Known rows, with every step that occurs:
pelap -> vekunid -> ligi -> ragel -> zekamu -> rudam: [ -9.4 -13.8  59.8 -14.9  18.3 -12.4  -5.1  -0.3  30.6  18.9  42.1   7.3
   3.9 -15.5   1.6   7.1   9.3  -7.2   1.7 -12.5]
pelap -> vekunid: [ -5.2 -14.2  32.2   1.7  20.5  -2.9  23.6 -10.0  13.2 -19.6  47.1  -8.0
 -14.6  -0.7  -4.1  12.3   5.2 -36.7   0.0  14.3]
ligi -> vekunid: [ -6.7 -15.1 -15.1   8.5  20.9  -6.9  32.9  -2.3  16.9 -16.8  28.8  -4.7
   5.2 -10.7   0.3   7.1   5.6  -6.0  -4.0  -3.3]
tufo -> vilo -> vibi -> rudam -> zekamu -> ragel -> ligi: [ -4.5  10.9  -6.5   5.4  20.7 -28.0  -7.9  -1.7  -5.3 -23.3 -57.6  -7.3
  11.1  -7.8  31.5  12.1  -5.7  -4.2 -20.5  -5.2]
ragel -> ligi -> vekunid: [ -4.1 -10.0  -6.4   9.2  20.7  -6.2  22.6 -11.7  17.9  -8.5  18.3   9.0
   5.7 -22.6  -1.7   2.4   2.9   1.1  -6.0  -9.8]
vilo -> vibi -> rudam -> zekamu -> ragel -> ligi -> vekunid: [-10.5  -2.8 -13.7   6.8  20.7 -23.4   1.1   6.4   2.1 -14.0 -53.0 -12.1
  12.7 -20.9  25.5   3.3  -0.7  10.9 -10.2   7.0]
vibi -> vekunid -> ligi -> ragel: [-12.1 -17.6  -5.9  -9.1  16.8 -25.3   7.3  -7.1  17.1  -6.9  22.7 -16.6
   1.4  31.9  -0.8   3.2   8.7 -18.5  11.8  11.6]
pelap -> vekunid -> vibi -> vilo -> tufo: [  2.2  -8.7  46.1  12.2  17.6 -14.2  12.3 -14.4   3.6 -18.7  87.5 -25.6
 -42.3   4.3  21.2   5.5   6.6 -42.2   1.6  -7.1]
vekunid -> ligi: [  5.0 -18.5 -13.4   0.9  18.9 -11.4  17.5 -13.2   8.2 -16.7  25.8   7.6
   6.8  10.0  27.3  11.2   6.7 -21.4   5.0   1.0]
rudam -> zekamu -> ragel -> ligi -> vekunid -> vibi: [  8.8  -9.0  17.8   7.1  17.7 -23.8  -6.5  -3.7   9.3  -0.3 -32.8   6.7
   1.0 -12.4  42.9   7.8  -4.5   9.1  -4.1 -11.9]
rudam -> zekamu -> ragel -> ligi -> vekunid -> vibi -> vilo: [  5.5  -3.7  44.0  12.0  17.5 -30.4  -4.1  -9.8   5.3   5.2 -27.9   2.8
  -5.1 -22.9  41.4   5.1   2.9   0.9   0.7  -4.4]
tufo -> vilo -> vibi -> rudam: [-11.5   0.4 -48.3  10.6  21.1 -23.6  21.0  -4.4   0.3 -37.7  -3.0 -31.2
   5.1   2.9   8.5  14.9   3.0 -24.0 -19.6  -2.7]
vibi -> rudam -> zekamu -> ragel: [ -4.8  -8.1   7.1  -0.9  17.1 -17.6   4.8   5.6  -4.7 -25.2 -52.3 -12.9
  20.6   3.0   9.1   9.2  -4.8   6.5  -4.4  10.5]
vibi -> rudam -> zekamu: [ -5.7 -15.4  -1.0   3.8  17.8 -10.1  11.6   3.4  -6.3 -30.2 -15.3 -18.9
  28.9   9.9  -1.5   3.6  -3.4  -1.9  -8.4  17.8]
tufo -> vilo: [ -1.3  -2.4 -11.3   8.8  20.8 -10.6  24.2  -9.1  10.1 -25.0  20.8  -1.1
   4.1   2.7   7.4  15.3   1.0 -20.6 -13.4 -16.3]
tufo -> vilo -> vibi: [ -1.7   0.2 -29.9  10.7  23.4 -15.8  28.8  -1.6  12.9 -26.7  12.3 -13.7
  -5.2   2.6  22.5  19.1   4.5 -34.8 -19.3  -9.7]
vekunid -> vibi -> rudam: [ -2.8 -17.7 -28.8   5.8  14.3 -26.2  13.2 -12.7   0.9 -27.8 -13.8 -37.8
   4.5  12.3   3.7  10.0  -0.2 -13.7  -4.6  -1.8]
ragel -> zekamu: [ -1.6  -7.0  19.9  -0.7  19.9  -0.4  16.1  -0.3  14.3  -9.5  17.0  -5.4
  12.4 -16.4  -2.4   8.0  -3.8  -8.5  -5.8  -6.9]
zekamu -> ragel -> ligi: [  1.7   0.2  14.5  -0.3  19.0 -14.0  12.8 -11.0  14.1  -7.9 -32.3  14.9
  -5.8 -20.4   7.6  11.8  -2.6  -3.4  -1.2 -15.6]
tufo -> vilo -> vibi -> vekunid: [ -6.7  -1.7 -45.9   9.8  21.8 -17.7  18.9  -3.5  20.8 -30.0  26.2 -33.5
 -14.8  22.3   5.3   7.5   2.3 -37.3  -6.7  13.3]
tufo -> vilo -> vibi -> rudam -> zekamu -> ragel -> ligi -> vekunid: [-10.2   8.1 -17.7  10.0  21.9 -27.0  -4.2  -0.1   1.7 -18.9 -39.8  -6.7
  13.8 -17.0  33.4   7.6  -1.4  10.2 -20.7  -6.9]
vilo -> vibi -> rudam: [-11.1 -10.5 -41.4   6.2  20.0 -19.2  28.4   1.2   2.9 -32.4 -15.7 -36.8
   7.1   1.1  -0.4  10.2   3.6 -22.1  -9.1   9.0]

Rows:
[ -9.8  -0.9 -13.0  -6.2  19.5 -27.8 -10.4   5.7  34.7   9.8  21.2 -17.4
   4.7   7.2  10.8   2.3   7.3  -6.8  -7.1 -12.6] | tufo -> vilo -> vibi -> vekunid -> ligi -> ragel -> zekamu -> rudam
[  0.0 -14.4   1.9  16.1  18.2 -25.7  26.2 -14.2  11.3  -9.8  28.2 -21.7
  -9.3 -11.0  18.5   6.8  11.1 -19.2   1.8  -1.0] | ligi -> vekunid -> vibi -> vilo
[  4.8  -8.1  20.9  -0.5  19.4 -10.7  11.8   9.1   5.8 -14.9 -36.5   6.2
   7.3   1.8  22.9  14.0  -4.1  -4.5  -4.4   3.7] | rudam -> zekamu -> ragel
[ -9.2  -4.0   5.7   4.0  18.2 -18.7  -4.4  -2.1   0.6 -12.6 -42.8   1.8
  21.8 -19.0   9.2  -0.7  -3.6  25.3  -4.8   0.8] | vibi -> rudam -> zekamu -> ragel -> ligi -> vekunid
[  5.0 -11.2  11.5  11.6  17.1 -26.2  22.9 -14.6   5.1 -13.1   9.0 -21.0
 -11.5  -0.8  16.4  11.1   7.6 -31.5   0.7   0.7] | vekunid -> vibi -> vilo
[ -0.8  -7.2 -50.9   7.4  20.6 -22.0   5.2 -12.9  15.8 -24.8  39.2 -20.8
 -10.3  30.5  34.8   7.7   8.0 -41.3   1.1  15.7] | tufo -> vilo -> vibi -> vekunid -> ligi
[ -4.6 -12.5  21.4 -13.0  17.5 -15.8   2.1   6.0  27.9  17.6   3.3   9.8
  23.0 -14.6   3.5   6.0   6.8  12.1  -2.9 -28.8] | vekunid -> ligi -> ragel -> zekamu -> rudam
[  3.3  -3.9  10.0  19.8  17.9 -18.8  11.7 -15.8   6.5  -8.8  59.8  -8.7
 -21.5 -18.5  26.1  -3.3   4.8  -5.8  -5.3 -32.3] | ragel -> ligi -> vekunid -> vibi -> vilo -> tufo
[-11.0 -11.9  18.7 -13.9  16.6 -18.5  -8.0  -2.5  21.7   5.6  32.1 -17.7
   9.6  16.5  -3.7  -1.1   2.1 -10.7  10.3   7.6] | vibi -> vekunid -> ligi -> ragel -> zekamu
[  5.0  -7.3  12.6   1.2  14.3 -30.5 -16.3  -8.1  -5.9 -12.7 -68.1 -11.2
  10.7   0.3  27.1   6.4  -9.5   6.0  -4.7  -4.2] | vekunid -> vibi -> rudam -> zekamu -> ragel -> ligi
[ -5.7 -10.4  30.1 -12.8  18.7 -15.3   1.8  -0.3  12.0   7.7  19.7   0.9
  19.6  -1.6  13.7  11.1   4.5  -7.6  -1.6 -17.0] | vekunid -> ligi -> ragel -> zekamu
[-11.3 -11.8  67.8 -15.6  18.9 -13.2  -3.2  -7.0  14.4   9.2  56.7  -0.9
   1.3  -4.4  10.7  11.9   7.2 -26.0   3.7  -1.4] | pelap -> vekunid -> ligi -> ragel -> zekamu
[  5.8  -2.0  33.0  -0.5  19.2 -11.5   0.3   0.2   4.1  -7.0 -44.6  19.1
   8.6 -12.0  23.0   9.0  -6.5   3.5  -5.1  -4.0] | rudam -> zekamu -> ragel -> ligi
[-11.8 -14.7 -24.3  -6.8  19.6 -30.5  12.1   0.6  19.6  -9.4  14.1 -30.8
  -7.1  31.8  12.8   7.0  11.1 -33.7   7.2  18.1] | vilo -> vibi -> vekunid -> ligi -> ragel
[  3.2   3.7  20.5  15.2  17.0 -26.2   5.5 -13.9   7.9  -3.1  24.8  -1.8
 -32.1 -25.5  36.8   1.4   3.1   2.6   0.1 -38.2] | zekamu -> ragel -> ligi -> vekunid -> vibi -> vilo -> tufo
[ -2.5 -14.1 -12.0   6.1  15.4 -30.4  -1.4   0.7  -0.8 -17.8 -44.3 -25.4
  12.3   5.2  29.0   7.5  -2.6  12.4  -2.6   0.9] | ligi -> vekunid -> vibi -> rudam -> zekamu -> ragel
[-13.6  -9.2  -0.8 -12.0  19.3 -23.6  -2.4   5.2  21.2   3.5  22.0 -31.2
   1.8  16.3  11.2   2.7   5.8 -24.4   5.9  12.2] | vilo -> vibi -> vekunid -> ligi -> ragel -> zekamu
[ -1.7 -17.6 -11.1  11.0  15.9 -23.2  -6.4  -9.3  -2.1 -14.8 -16.6 -16.3
  23.7  -2.6  19.7  -2.1  -4.5  12.5  -8.3  -0.1] | ragel -> ligi -> vekunid -> vibi -> rudam -> zekamu
[  1.5 -19.6 -24.4  11.4  18.3 -19.0  23.7  -7.5  15.9 -14.0  18.9 -18.7
  -3.1   0.8  19.3  11.1   4.6 -10.9  -2.8  -9.8] | ligi -> vekunid -> vibi
[  0.9  -9.3  -3.4  20.2  18.2 -17.4  23.6  -7.3   6.5 -16.3  69.8 -23.6
 -22.0  -3.8  25.2   0.8   8.6 -12.1  -3.8 -24.6] | ligi -> vekunid -> vibi -> vilo -> tufo
[ -9.8 -13.5  13.1 -13.7  16.0 -17.8  -8.4   3.4  37.6  16.2  18.2  -9.8
  12.9   5.2 -11.5  -4.6   6.0   9.0   9.7  -3.7] | vibi -> vekunid -> ligi -> ragel -> zekamu -> rudam
